Each row comes from the steps of one path. Every step used is in the known rows, and no mark comes twice. Write the path behind each row, first mark first.
In the rows, zero is written as 128.
Known rows
l-d-x-t: [134 135 131 159 113 130 185 152 131 102 163 131 118 150 170 142 129 173
  94 127 156 151 150 141 104  99 130 130 147 145 119 140 133  99 127 141
  96 145 117 114 114 127 123 107 117 135 134 135 125 112 137  80 105 121
 186 196 118 129 126 137 107 117 117 147]
t-l-k-n: [100 133 157 112 120 128 135 125 121 137  75  82 143 119 120 128 137 113
 117 129 127 103  84 160  94 168 124 110 113 155 145 103 122 149 127 116
 174 136  98 125 135 132 138 148 138 104 126 122 102 183 127  86 114 140
 147 119 155 148 132 127 118 129 121 113]
k-x-t: [157 122 155 144  68 125 113 114 136 139 136 138 120 179 161 127 125 142
 107 141 118 121 139 165  88 185 140 144 137 152  99 143 124 127 134 140
  94 126 135 121  59 132 133 124  68 143 115 114 106  96 134 125 163 135
  83 131 121 115 159 112 142 125 126 142]
b-j: [ 91 118 131 109 180 111  98 128 144 136 125 142 122 124 121 120 112 109
 133 114  96 130 137 124 143 119 130 144 103  76 153 127 118 126 116 129
 134 150 132 135 166 112 116 111 203  92 136 122 144 120 150 212 168 131
  96 124 102 123 119 137 110 111 136 152]
n-k-x-d: [104 114 129 118  77 122  81 106 151 115 172 132 151 152 122 135 136 112
 103 135 129 121 142 120 130 112  97 150 131 143 111 197 138 147 135 136
 132 147 108 158 103 134 146 150 126 122 124 128 110 152 133 143 115 134
 116  78 152 123 143 132 159 115 129 147]
z-j: [103 114 113 151 132  73 141 125 140 150 119 151 118 120 135 135 102 146
 134 113 112 113 131 138 128 139 134 114 109  94 146  88 126 118 133 126
 147 111 172 145 115  95 130 121 151 138 111 113  90 111 132 139  99 119
 130 130  94 150 120 139  95 131 125 148]
a-j: [129 128 118 158 118  99 150 117 136 130  82 146 107 161 132 136 120 187
 145 124 111 111 128 145 130 145 136 136 123  92 110 116 139 131 127 118
 155 117 142 125 133  97 129 107 156 140 110 115 105 109 132 149 145 128
 112 107 106 145 136 121 133 137 142 154]
t-x: [137 114 138 152  99 140 138 132 140 135  78 145 116 145 104 148 147 158
 158 148 133 128 151 106 120 178 137 137 133 148  76 113 125 122 125 133
 120 133 122 139 112 131 139 131  80 148 129 124 129 116 148 114 157 136
 102 139 143 125 148 133 141 145 120 114]
d-x-t: [150 131 152 157  86 129 151 141 128 124 140 141 122 180 148 138 112 147
 128 143 140 141 134 145  88 143 123 160 144 144 107 123 134  95 143 135
 111 130 152 136  74 120 125 119  46 137 122 115  99  98 132 144 146 129
 138 170 119 111 143 130 125 135 120 163]
l-t-x-d: [201 129 103 144 137 160 157 127 121 108 140 116 118 142 129 153 130 127
 126 112 131 144 136 133 124 131 130 152 155 152  64 112 109 117 113 139
 117 127 127  91 129 125 143 127 130 150 142 146 114 131 131 128 171 141
 155 169 130 103 142 124 102 144 121 121]
b-j-z-k-x-t: [109 120 112 103 161 123  76 120 129 143 168 155 126 123 126  98 120 121
 121 124  96 140 152 120 149 115 125 123 114  92 140 141 110 135 122 137
 142 141 129 124 129 160 108 117 140 104 148 116 150 102 119 181 173 123
 104  80 110 124 113 137 152 115 142 125]
f-j-a: [106 123 104 132 149 133 142 119  92 121 124 148  98 137 122 122 122 132
 149 136 111 120 124 142 171 112 142 111 133 100 124 124 106 103 119 121
 121 110 173 119 142 112 133 144 200 159 147 160 136 126 115 142 110 117
 148 116 115 136 116 134 126 133 132 125]
b-j-a: [ 75 113 122 105 156 119 102 126 139 139 154 170 112 123 127 115 120 104
 145 115 102 141 143 140 177  91 125 115 109  52 148 140 115 122 109 123
 134 124 125 147 159 127 121 104 223 109 150 137 142 114 132 195 141 117
 102 115  97 108 113 142 118 109 130 147]
r-j-a: [127 107 135 143 148 121 134 144 116 142 175 164 109 110 135 131 127 102
 160 132 122 136 135 171 163  81 113  83 135 121 130 142 129 100 121 120
 113  93 147 148 130 106 122 121 167 138 127 128 164 114 144 152 120 135
 120 147  92 110 119 140 124 139 130 143]
j-b: [122 144 142 143 105 147 137 143 122 128  91 147 133 109 121 144 116 122
 135 154 137 119 110 118  92 172 132 117 123 121 106 134 128 115 122 127
 153  76 187 148 202 160 140 144 132 110 131 114  94 117 113  97 131 117
 117 146 123 119 125 105  82 118 115 136]
n-k-l-t: [134 127 122 114 120 152  80 103 129 100 120  79 144 145  91 144 112  90
 118 112 134 116  92  94 155  70 110 186 122 126 155 162 121 142 133 133
 146 128  86 132 127 116 148 135 128 110 110 123 124 156 134 147 121 118
 115 114 166 119 121 117 117 126 122 145]
l-t: [201 141  94 161 144 157 143 134 109 103 123  83 124 159 145 150 104 101
 108 115 120 133 118 164 124 126 121 169 140 139 107 122 102 110 112 141
 121 114 161  95 143 112 137 116 167 134 129 130 124 118 128 144 172 136
 145 172 129 108 142 105  69 142 126 146]
d-l: [143 136 135 138  97  82 126 137 151 128  80 109 139 125 159 129 127  74
 126 138 151 142 123 124 111 153 137 150 124 131 159 120 159 127 142 126
  88 104 138 144 129 122 124 131 113 151 117 124 134 106 134 101  97 124
 110 160 142 122 141 105 107 125 136 144]
n-k-l: [ 93 123 140 109 108 138  72 104 138 114 109  98 146 137  85 137 122  95
 128 125 136 111 102  84 149  91 108 169 112 123 166 166 131 147 139 129
 143 136  86 154 124 116 145 136 114 105 107 116 125 153 137 145  96 114
  98 106 167 128 123 125 125 116 122 147]
f-j-z: [126 136  91 121 176 137 124 127  84 126 115 112 109 127  98 123 123 133
 141 146 111 122 135 121 155 141 138 130 136 130 125 119 102 120 127 129
 135 134 200 116 141 127 123 165 177 150 149 156 150 117 119 136 130 123
 167 105 120 161 114 132 146 141 145 108]
v-j: [122 128 117 131 167 145 135 149 117 141 140 126 135 144 135 120 118 107
 146 105 108 113 127 166 112 145 134 145 127  71 114 140 117 121 121 116
  95 106 146 145 169 103 124  76 197 128 119 135 127 134 140 179 130 142
 101  94  92 121 123 134 123 136 129 137]
r-j-z-k-l-d-x-t: [153 121 127 133 173 128 134 142 111 137 196 143 127  96 129 116 129 140
 136 131 137 145 135 125 147  65 119  89 135 159 141 137 134 109 136 132
 122 125 126 119 108 135 103 127  73 128 124 116 172 110 131 125 129 131
 149 136 112 126 104 143 158 138 133 117]
x-d: [100 133 127 113 139 119 136 130 132 138 157 150 125  93 147 131 149 116
 124 131 134 141 151 136 100 162 106  93 134 136 132 146 133 135 125 123
 117 149 150 133 127 111 133 124 141 113 141 138 110 135 120 167  85 136
 127 167 121 127 141 142  77 102 129 146]
n-k-x: [113 114 130 137  70 130  76 111 147 112 142 117 150 175 113 140 126 111
 106 140 123 113 136 120 137 116 104 170 126 140 113 191 133 141 134 140
 134 136 114 163 104 134 145 150 121 125 116 116 122 141 140 130 138 131
 107  74 156 122 146 123 163 128 128 149]
j-z-k-x: [126 137  88 148 109 140 103 133 120 146 145 136 143 126 134 110 143 139
 117 162 128 137 168 132 139 153 107 100 124 157 119 158 120 142 127 141
 142 132 171 139 101 177 116 135  71 132 143 114 149  97 100 101 129 122
 121  79 156 128 139 119 159 139 132  99]
t-l-d-x-k: [121 129 151 124 145 111 187 126 141 117 131 137 149  95 140 141 145 152
 118 129 146 142 124 124 118 128 128 112 149 146 165 121 132 140 125 116
 136 154 112 128 101 127 131 139 130 122 129 132 127 177 133  88 104 137
 167 159 135 150 120 126 118 123 104 117]
t-x-d-l-k: [136 119 141 120  88 126 135 137 159 132 120 147 120 115 123 134 157 127
 143 133 150 142 150  95 111 154 136 117 138 147  76  97 148 136 136 129
 105 135  87 130 125 143 138 135  77 150 143 145 115 125 129  78 120 132
 143 143 139 124 144 146 151 131 128 104]
x-t-l-k-n: [142 128 172 112  92 142 123 108  98 129 102  99 116 140 144 127 126  98
 118 122 115 118  81 165  60 185 132 126 140 143 134 102 100 127 136 122
 140 107  97 103  81 135 143 125  98 120 123 111  92 143 117 106 122 134
 130 158 130 152 134 124  88 118 130 142]
a-j-r: [136 143 112 147 114 124 156 143 113 119  85 166 111 151 113 129 126 214
 153 130 127 108 117 135 138 129 135 128 115 111 132  95 131 130 121 125
 176 103 157 131 148 141 125 125 149 130 105 114 136  96 117 183 145 122
  79 126  95 141 136 111 135 124 152 149]
f-j-v: [116 130 127 107 122 154 137 119  87 121 113 121 100 134 110 129 109 112
 144 138  95 129 132  94 171 134 158 141 143  99 118 130 112 100 127 118
 112 121 176 110 149 108 121 166 204 157 143 153 164 130 126 159 123 130
 153 112 106 149 127 129 120 128 137 103]
k-l-t-x: [171 136 138 122 150 157 127 115 133 126  84  97 125 130  96 138 122 143
 139 106 145 119  98 100 148 118 153 162 120 146 136  95 126 139 123 132
 121 137  90  97 122 108 135 124  76 130 112 134 123 130 140 128 158 118
 102 165 153  99 125 109 118 138 108 109]
b-j-z-k-l: [ 86 127 110  94 190 122  77 123 132 147 141 145 132  96 108  98 121 121
 134 120 104 137 142  95 167  96 125 119  97  85 168 133 117 141 119 132
 156 152 123 129 154 149 106 114 150  90 145 119 159 114 122 196 154 116
 103  89 124 124 102 137 140 114 137 118]
a-j-z-k-x-d-l: [134 135  94 139 107  84 138 111 142 140 134 165 125 131 141 108 139 190
 132 136 127 132 151 127 143 127 132 107 129 113 104 129 154 150 134 123
 157 121 137 121 109 145 114 121 104 155 126 125 114 102 101 105 128 119
 133  60 123 142 128 122 184 138 149 121]
f-j: [121 129 114 135 172 126 137 120  96 120  94 117 108 138 116 128 113 138
 136 137 105 109 120 124 140 145 146 140 129 121 128 112 112 106 126 126
 122 133 180 109 150 100 129 151 175 144 131 144 133 134 131 161 140 130
 144 126 120 149 121 129 121 133 139 130]
r-j: [144 112 141 145 170 113 131 143 122 140 146 135 120 112 131 138 121 108
 148 134 117 125 126 154 130 110 117 113 129 145 133 135 135 104 128 124
 115 118 152 137 136  95 118 125 147 122 113 112 167 120 160 175 148 149
 110 157  97 126 127 136 115 139 135 149]
z-k-l-d: [ 96 136 121 149 139 127 134 121 134 127  99 137 146 101 156 105 135 163
 102 124 141 119 125  97 138  98 131  95  99 139 175 141 139 130 125 133
 128 142  90 103 133 131 117  92  52 104 111  99 137 136 103 114  99 115
 100 136 176 116 120 123 100 107 111 113]
t-l-k-x-d: [103 129 162 108 120 122 132 119 151 139 111 118 155 115 138 130 145 112
 114 126 117 111  93 149 123 154 124 108 131 157 132  99 125 165 128 118
 158 144  99 121 111 132 139 147 134 113 132 133 106 178 121  77 123 143
 153 102 137 146 142 125 143 128 118 103]
n-k-l-d-x: [ 90 125 135 116 112 137 102 116 145 100 136 102 148 139  98 140 127 130
 111 118 154 122 113  79 155  55 112 164 118 130 162 173 142 140 138 134
 136 151  72 149 126 120 139 134 117 107 113 128 129 158 140 116  88 111
 139 119 164 126 114 133 140 115 116 141]

Which path is each row?
[134 119 142 116  83 122 136 134 150 137 122 136 116 118 117 129 161 145
 136 133 159 137 155 106  91 168 139 107 128 160  71 108 156 132 135 129
 111 141  78 129 129 146 136 145  68 148 142 145 102 134 132  77 116 133
 136 144 152 116 140 150 156 128 128 106] => t-x-d-l-k-n
[104 124 108 130 143 154 140 148 111 143 172 154 123 140 141 115 124 102
 160 103 112 125 134 185 146 117 130 117 131  48 110 150 114 118 114 112
  93  82 142 155 164 119 129  72 222 146 133 150 125 128 124 160  99 128
 108  83  85 107 117 138 131 136 123 132] => v-j-a
[139 130 117 147 118 134 179 158 139  93 188 128 121 136 149 137 133 173
  95 127 160 156 183 123 103  90 122 116 143 141 135 135 141 107 128 140
 101 160 121 133 135 141 125 113 113 117 137 133 139 124 126  73 113 121
 188 193 123 131 128 146 121 120 113 133] => l-d-x-k
[134 135  94 143 123 113 136 121 123 136 106 139 106 147 113 131 127 181
 151 135 116 126 142 137 143 145 127 128 130 101 107 120 131 144 128 121
 167 118 160 132 125 126 123 120 157 144 127 127 122  93 122 122 135 118
 138  87 106 157 128 123 157 144 150 134] => a-j-z
[109 129 161 120 114 127 128 121 149 137  90 106 154 133 135 132 135 111
 114 131 114 105  86 151 128 154 128 122 126 153 133  94 121 161 128 121
 158 138 103 124 112 133 140 145 131 114 125 124 113 171 126  69 141 141
 145  98 142 144 143 118 146 137 117 103] => t-l-k-x
[148 120 120 132 176 127 117 149 108 147 167 128 120 100 112 132 128 102
 154 142 121 139 140 148 144 110 108 102 136 151 131 138 125 117 129 128
 126 118 168 144 129 122 113 142 145 127 131 124 181 104 149 154 139 140
 137 136  97 136 118 137 142 148 143 128] => r-j-z
[125 133  87 133 162 132 120 117  91 129 129 129 121 129 115 106 126 152
 125 149 108 117 140 118 160 130 139 116 130 140 116 129 110 120 127 134
 137 136 186 107 129 142 117 160 130 153 144 142 147 122 104 129 144 124
 154  70 136 148 118 129 169 142 141  94] => f-j-z-k-x
[126 135  96 119 171 158 120 154 103 147 164 118 134 129 116 116 125 101
 152 112 114 127 142 160 129 141 126 136 134  78 113 145 109 135 122 120
 108 108 163 155 162 131 120  92 198 135 136 146 142 118 129 158 117 133
 125  73  90 132 116 137 150 145 136 114] => v-j-z
[138 118 143 122  98 111 145 127 158 138 116 163 123 106 125 138 162 137
 152 138 153 148 155  92 112 168 139 114 140 147  85 114 151 132 133 125
  98 135 100 136 110 134 135 138  75 157 139 144 113 126 138 107 115 136
 119 151 141 121 142 141 144 129 124 112] => t-x-d-l
[162 136 139 110 156 154 130 112 135 130 106 108 125 112 101 134 129 144
 137 104 149 125 101  96 141 118 148 147 123 147 135  99 129 144 124 129
 120 143  86  93 120 107 135 126  79 129 118 142 114 137 135 136 143 120
 109 170 149  99 123 116 115 130 108 108] => k-l-t-x-d
[129 122 129 104 117 153  87 100 134 102 137 101 142 132  86 142 127 102
 125 110 141 123 105  80 153  75 112 172 129 131 134 157 127 146 133 132
 142 138  69 128 120 123 150 139 112 117 119 134 116 165 133 142 116 121
 123 113 166 115 120 128 132 123 119 132] => n-k-l-t-x-d
[117 136 134 105 121  86 138 130 150 136 146 144 134  82 166 125 148  86
 120 128 153 154 141 122  98 151 119 105 134 134 145 135 159 139 137 120
  93 134 133 134 125 119 128 130 122 135 137 145 114 129 121 139  68 131
 129 175 130 124 137 131  91 101 135 143] => x-d-l
[126 137  94 141 129 111 131 112 126 139 101 150 117 132 117 114 129 196
 147 131 120 119 135 116 155 121 131 111 116 102 126 121 137 147 131 120
 174 121 134 121 121 132 117 111 104 137 118 114 121 103 104 124 131 113
 120  71 130 146 118 120 164 140 144 121] => a-j-z-k-l
[100 132 149 128 160 105 182 118 135 126  92 131 149  83 148 148 151 137
 118 127 135 129  99 137 133 145 132 104 140 145 170 129 121 147 116 115
 138 141 113 117 116 114 134 135 174 126 127 133 131 179 142  95  89 138
 146 159 139 156 123 115  91 116 110 120] => t-l-d
[124 137 126 130 158 139 144 124  96 117  89 139 116 119 107 130 106 140
 139 144 116 105 102 108 127 151 156 131 128 114 107 113 117 102 125 123
 143  97 196 114 196 133 134 168 176 136 136 144 106 136 114 127 145 122
 148 119 114 143 109 117 117 128 131 122] => f-j-b
[119 129 154 118 137 106 188 122 132 122 130 130 144  95 134 136 148 169
 112 130 155 137 126 135  97 141 131 107 139 156 163 132 136 135 126 117
 142 157 104 128 103 132 128 150 122 119 126 131 116 185 137  90  99 137
 161 162 146 144 118 129 121 122 105 119] => t-l-d-x-k-n
[130 139 103 122 164 157 137 148 107 139 189 134 140 126 134  98 125 138
 135 103 128 132 137 142 131 100 136 122 135  85 120 143 119 127 129 124
 102 113 123 128 139 145 110  76 129 135 130 138 137 123 112 131 110 123
 140  72 105 121 100 140 163 135 126 106] => v-j-z-k-l-d-x-t
[151 126 148 124 107 140 132 136 145 120 160 136 129 147 102 122 119 155
 134 136 155 145 164  99  96 119 121 144 126 138 151 103 153 118 147 128
 114 160 133 159 100 133 124 128  19 104 119 115 117 117 120 133 145 119
 128 165 135 109 136 141 152 137 109 129] => d-x-k-l
[119 123 103 100 187 138  88 120 132 137 148 140 130 106  98 105 121 127
 136 111 107 141 140  92 177  86 133 133 108  93 139 122 110 138 116 136
 154 149 111 115 154 152 109 118 143 106 148 127 156 115 124 176 183 119
 114  88 127 115 102 136 154 126 133 105] => b-j-z-k-l-t-x
[ 97 132 126  99 172 138 103 154 120 125 128 161 126 115 100 114 120 139
 140 119 113 126 124 116 154 108 129 135  96  94 176 104 111 125 111 136
 157 133 142 143 185 156 114 126 198  85 132 120 175 109 134 252 171 124
  62 141  91 118 117 127 115  97 146 147] => b-j-r
[212 128 100 166 128 167 151 132 117 105 112 101 116 163 122 156 119 127
 128 118 127 135 128 138 128 134 136 171 149 147  68 106 104 110 112 142
 119 117 134  94 131 125 142 126 128 154 133 135 124 118 138 119 192 139
 143 161 137 105 144 113 106 156 121 123] => l-t-x
[139 114 155 117 121 143 130 142 113 142 164 139 112 108 123 139 116  82
 156 134 106 144 141 120 161 101 129 112 143 121 125 153 134  97 129 117
 105 105 145 139 137 103 111 143 175 133 124 121 192 119 156 169 128 147
 121 146  85 125 130 135 115 135 135 123] => r-j-v
[142 125 171 120 114 120 137  98 105 134  97 134 122 124 152 139 127  95
 136 131 111 129  86 155  81 194 132 134 156 131 150 114  97 127 135 117
 123 103 127 112  58 120 141 123 100 131 118 110 103 136 126 148 118 138
 100 169 120 154 135 114  71 116 125 151] => x-t-l
[118 141 160 120 139 134 151 129 141 124 120 118 125 120 129 128 126 174
 115 111 166 130 113 103 130  95 150 131 117 143 173 118 146 132 134 132
 105 156  81 111 108 107 122 111  71 118 111 134 124 126 140  97  95 105
 132 191 140 115 113 125 122 110 106 127] => k-l-d-x-t
[153 115 129 133 168 117 133 131 111 141 191 151 133  89 144 118 138 130
 130 136 119 139 131 144 144  92 119  80 146 166 131 147 125 120 129 129
 124 116 131 116  93 143 108 137 101 134 127 116 174 126 133 116 139 143
 142 115 109 137 111 134 157 139 134 111] => r-j-z-k-x-t-l-d
[158 135 146 129  55 108 102 144 157 117 113  84 135 166 170 115 117  64
  96 127 139 130 113 139 101 131 143 150 124 141 123  90 153 133 149 137
  90 102  93 126 126 148 129 127  85 143 123 127 117  98 118  31 127 120
 147 135 135 124 151 114 153 131 141 125] => d-l-k-x-t
[156 142 120 112 134 101 147 129 140 122 160 125 134  90 169 130 138  78
 110 117 150 156 134 131 106 134 121 119 145 138 134 128 150 134 131 126
  94 125 134 111 132 118 129 126 143 142 141 151 109 132 116 131  88 132
 149 183 126 113 134 123  83 109 133 142] => x-d-l-t
[112 116 131 115  68 108  81 107 159 113 169 128 155 145 129 132 137  98
 101 134 139 128 139 113 130 109 104 156 133 139 116 191 150 148 141 135
 121 140 101 159 101 137 143 153 119 132 122 130 114 150 135 125 107 131
 116  81 154 121 143 129 165 115 132 148] => n-k-x-d-l
[139 141 134 126  70 110 110 152 137 123  94  61 129 147 148 114 122  76
  99 127 158 126 116 141  82 141 137 137 103 145 134 100 163 126 145 133
 112 111  96 135 164 145 126 136 108 129 124 126 116 115 123  46 101 119
 151 148 159 120 139 122 134 128 142 128] => d-l-k-n
[118 137 124 132  80 168 101 159 109 123 106  48 111 173 119 118 120 120
  93 125 132 102 126 171  70 148 119 120  92 156 102 108 127 121 129 139
 157 138 102 130 185 143 135 128 129  91 132 118 106 125 118  63 128 125
 163 133 155 126 141 144 126 131 139 126] => l-k-n
[119 124 116 173  90 115 118 119 142 137 115 154 151 147 170 107 132 161
  97 150 119 115 149 137 120 148 122 104 108 155 116 160 139 123 126 141
 126 135 138 123 105 146 119 111  41 124 114  89 126 121 104 126 154 135
  80  86 167 105 151 117 136 128 120 121] => z-k-x
[101 132 154 118 128 131 132 128 136 130  75  98 150 118 130 137 133  91
 126 126 112 110  80 144 126 154 120 118 127 140 148  88 113 154 127 116
 166 131 109 124 128 128 142 136 148 106 130 122 118 171 123  79 121 139
 155 120 141 157 137 121 111 134 120 111] => t-l-k
